Each row was made from one small tree. The marks that hang from a mark follow it in brackets, in the order of their numbers. Every link used is in the known rows. Write each row's tree.
Known rows:
k_617(k_48(k_944) k_897): [-17  50   2  32 -17  17 -49  15  -6  22   1 -46 -16  40  13 -22 -26   5
 -36  28  -5 -20]
k_897(k_480(k_617)): [-27  53  -4  30  -3  15 -30  22  14   9 -19 -25 -42  -1  23 -47   9 -27
 -38 -11 -29 -21]
k_376(k_617(k_288 k_480)): [-16  46  -8  25 -28  12 -40  31   7  43 -13 -40 -16  24   9 -58   0  -6
 -44  24  -3 -14]
k_437(k_944): [-12  37  14  13  -7  11 -51   3  -9  17 -28 -26  -9  19  19 -26   7 -15
 -29 -20 -11   3]
k_288(k_617 k_944): [-23  57  20  11  -8  -3 -36  31  -9  42 -34 -13 -44 -13  36 -51  -3 -41
  -7 -20 -12  -3]
k_944(k_288(k_376 k_617(k_48 k_897(k_480)))): [-42  31  24  31  -8  -3 -29  36  -3  38  -4 -39 -42   3   2 -91 -18  -4
 -38  33 -28 -20]
k_48(k_617(k_288 k_897) k_944): [-14  66   1  21 -14  26 -39  16  -2  33  -9 -46 -21  23  19 -34 -58  -1
 -21  37   7   2]
k_288(k_376 k_617(k_48 k_897) k_944): [-38  57  30  16 -17 -18 -46  38  -4  52 -25 -33 -28  10  21 -74 -14 -23
 -20   8 -13 -23]
k_48(k_617(k_480) k_944(k_288)): [ -9  46 -17  21 -12  45 -31  21  -7  46  -4 -31 -42  -5  19 -19 -52 -10
   5  35  -7  12]
k_376(k_617(k_48(k_944) k_288 k_480 k_897)): [-20  49 -17  29 -35  19 -54  38   4  46   7 -64  -8  57  -7 -60 -38  11
 -55  55   5 -22]
k_376(k_617(k_48(k_944(k_288)) k_480)): [-15  29 -25  19 -24  34 -42  32 -10  47   5 -45 -38  23   4 -39 -36   2
 -20  37  -4 -10]
k_897(k_480): [-22  46   7  40   0  13 -32  14  -2   7 -17 -16 -30  -3  22 -38   9 -16
 -40  -2 -25 -15]
k_288(k_376 k_617(k_48 k_480) k_944): [-34  56   9  25 -24 -14 -52  45  -4  61 -25 -21 -25  -1  20 -72  -6 -36
 -16  11 -24 -31]
k_288(k_376 k_617(k_480 k_897) k_944): [-36  60  25  16 -15 -12 -39  49   7  68 -30 -23 -27   1  18 -74  -7 -28
 -14  13 -15  -7]
k_480(k_897(k_617(k_48 k_288))): [-29  50  10  32 -54   2 -40   9  17  11   3 -43 -22  26  16 -57   0  -1
 -52  16 -20 -39]
k_376(k_617(k_48(k_944) k_897)): [-16  49  -8  14 -14  24 -43  31  -7  35  -5 -53 -25  42  12 -34 -34   4
 -35  24  15 -15]
k_617(k_288(k_376)): [-24  53  19  28 -20  -9 -45   9  -1  32 -24 -20 -12   6  22 -51   0  -6
 -21  13 -21 -21]
k_944(k_288(k_376)): [-25  34  21  18 -11   7 -31   8  -8  36 -19 -17 -37 -11  24 -39  -2  -2
  -1   9 -24  -5]
k_617(k_48(k_944) k_376 k_480): [-10  46 -32  56 -35  13 -53  22   2  28  10 -40  -4  43   2 -38 -27  -9
 -46  39 -26 -35]
k_944(k_288(k_376 k_617)): [-26  38  26  10  -6  -3 -25  26  -9  52 -25 -16 -49 -19  27 -61  -7 -19
   5   5 -16  -2]
k_944(k_288(k_376 k_617(k_480(k_897)))): [-37  40  16   5 -27   4 -24  34  19  74 -15 -22 -44 -17  15 -62  -5 -22
   7  15 -22  -7]
k_480(k_617(k_288 k_376) k_897): [-29  58  -9  22 -47   0 -34  11  40  29  -3 -46 -20  27  12 -63  -7 -19
 -38   3 -34 -32]

Which tree is each row?
[-16  51   0   6   0  30 -31  14 -16  46 -22 -17 -47 -20  33 -24 -61 -13
  28  19  -4   9]  k_48(k_617 k_944(k_288(k_376)))
[-13  20   8  14 -16   2 -35  17  -6  36 -14 -34 -29  16   4 -74 -17 -22
 -28  -5 -24  10]  k_437(k_944(k_288(k_617(k_376))))
[-16  59   2  31 -15  28 -29  26  11  40  -6 -50 -17  19  17 -29 -15  -4
 -36  36   1  -2]  k_48(k_617(k_480 k_897))
[-49  65   8   3 -45 -11 -55  18  25  46 -20 -36 -25   8  21 -70 -15 -27
 -10  -5 -36 -44]  k_480(k_617(k_48 k_288(k_376 k_944)) k_897)
[-26  40  -5  17 -22  26 -40  19   6  29  11 -59 -43  33   8 -39 -36   5
 -24  29 -18 -13]  k_480(k_617(k_48(k_944(k_288)) k_897))
[-22  21  14 -13  -3  14 -40  17 -15  46 -36 -27 -31   2  12 -56 -15  -7
  -2 -15  -2  15]  k_437(k_944(k_288(k_376(k_617))))
[-32  41   2  37 -22   8 -40  30   4  18   1 -59 -17  39  -4 -83 -15   9
 -78  35  -8 -29]  k_376(k_617(k_48 k_288 k_897(k_480)))
[-15  45 -14  52 -36  -7 -40  38   9  40   5 -45 -12  33   4 -70  -1 -22
 -58  32 -26 -38]  k_288(k_617(k_48 k_376 k_480))
[-23  36   5  27 -25  13 -40  18 -16  21  -6 -23 -45   4  21 -49 -35   0
 -10  23 -20 -19]  k_897(k_617(k_48(k_944(k_288(k_376)))))
[-36  56   6  18 -34  -6 -40  38  19  65 -12 -33 -21   7  14 -59   1 -26
 -19  17 -17 -38]  k_288(k_376 k_617(k_48 k_480(k_897)))
[-16  15  -9  33 -35   2 -49  28  -1  43   6 -52 -12  37 -13 -84 -16 -15
 -51  24 -34 -11]  k_437(k_944(k_288(k_617(k_48 k_376 k_480))))
[-27  21  10  13 -22  -1 -53  31  -9  57 -15 -37 -18  15  -1 -76 -12 -16
 -24  16 -25  -9]  k_437(k_944(k_288(k_376 k_617(k_48 k_480))))
[-27  54  17  23 -43   6 -30  10  20  15 -10 -29 -29  11  23 -53   4  -7
 -38   3 -16 -21]  k_480(k_897(k_617(k_288)))
[-19  19   8  25 -26   5 -37  31   9  49   0 -54 -15  39 -15 -86 -17  -8
 -50  27 -24  12]  k_437(k_944(k_288(k_617(k_376 k_480 k_897))))
[-38  15  12   8  -5  14 -44  26  -9  32 -15 -50 -23  25 -11 -87 -26   7
 -45  13 -14  -3]  k_437(k_944(k_288(k_376(k_617(k_48 k_897(k_480))))))
[-37  40 -13  24  -8  17 -42  25  -1  26  -7 -26 -51  -3  11 -60 -39 -15
 -11  16 -38 -27]  k_897(k_480(k_617(k_48(k_944(k_288(k_376))))))
[-16  30  -5  38 -28   4 -24  33   8  49   2 -35 -36   9   5 -74  -8 -18
 -33  30 -31  -7]  k_944(k_288(k_617(k_376 k_480)))
[-16  23  21   0  -6   9 -38  17 -13  39 -24 -29 -37   3  15 -56  -8 -21
 -14 -13 -12  18]  k_437(k_944(k_288(k_617)))
[-26  46   8  47  -8  -4 -21  36  11  24  -7 -36 -30  18   4 -85  -9 -20
 -62  18 -23 -16]  k_288(k_617(k_376 k_897(k_480)))
[-30  33  22   2  -8  13 -23  27  -2  51 -19 -40 -40   7  14 -58 -14  10
 -12  19   2   5]  k_944(k_288(k_376(k_617(k_897))))
[-29  49  21  32   3   4 -24  36   4  26 -15 -31 -38   5  14 -68  -1 -19
 -48  10 -12  -8]  k_288(k_617(k_897(k_480)))
[-26  50  10  33 -35  -5 -59   8  -8  21 -11 -34 -13  19  19 -55  -9 -11
 -37  11 -28 -30]  k_617(k_48 k_288(k_944))
[-28  55 -13  37 -48 -11 -55  18  14  21  -4 -48 -17  34  10 -81 -18 -23
 -50   9 -43 -44]  k_480(k_617(k_48 k_288(k_944) k_376))
[-30  20  26  12   3  12 -32  26  -5  29 -16 -38 -38  10  -3 -81 -15 -12
 -42   2 -20  19]  k_437(k_944(k_288(k_617(k_897(k_480)))))
[-33  57 -11  26 -45   4 -60  20  16  53  -1 -33  -3  25   4 -47 -33  -7
 -17  39 -24 -40]  k_617(k_48(k_944) k_288(k_376) k_480(k_897))
[-18  47 -21  60 -49   5 -58  23  12  31  23 -63  11  69 -16 -67 -38  12
 -70  68 -27 -36]  k_617(k_48(k_944) k_288 k_376 k_480 k_897)
[-32  57  23  19 -21 -13 -52  13  -6  37 -35 -10 -18  -5  27 -60 -10 -19
  -8  -1 -27 -16]  k_617(k_288(k_376 k_944))
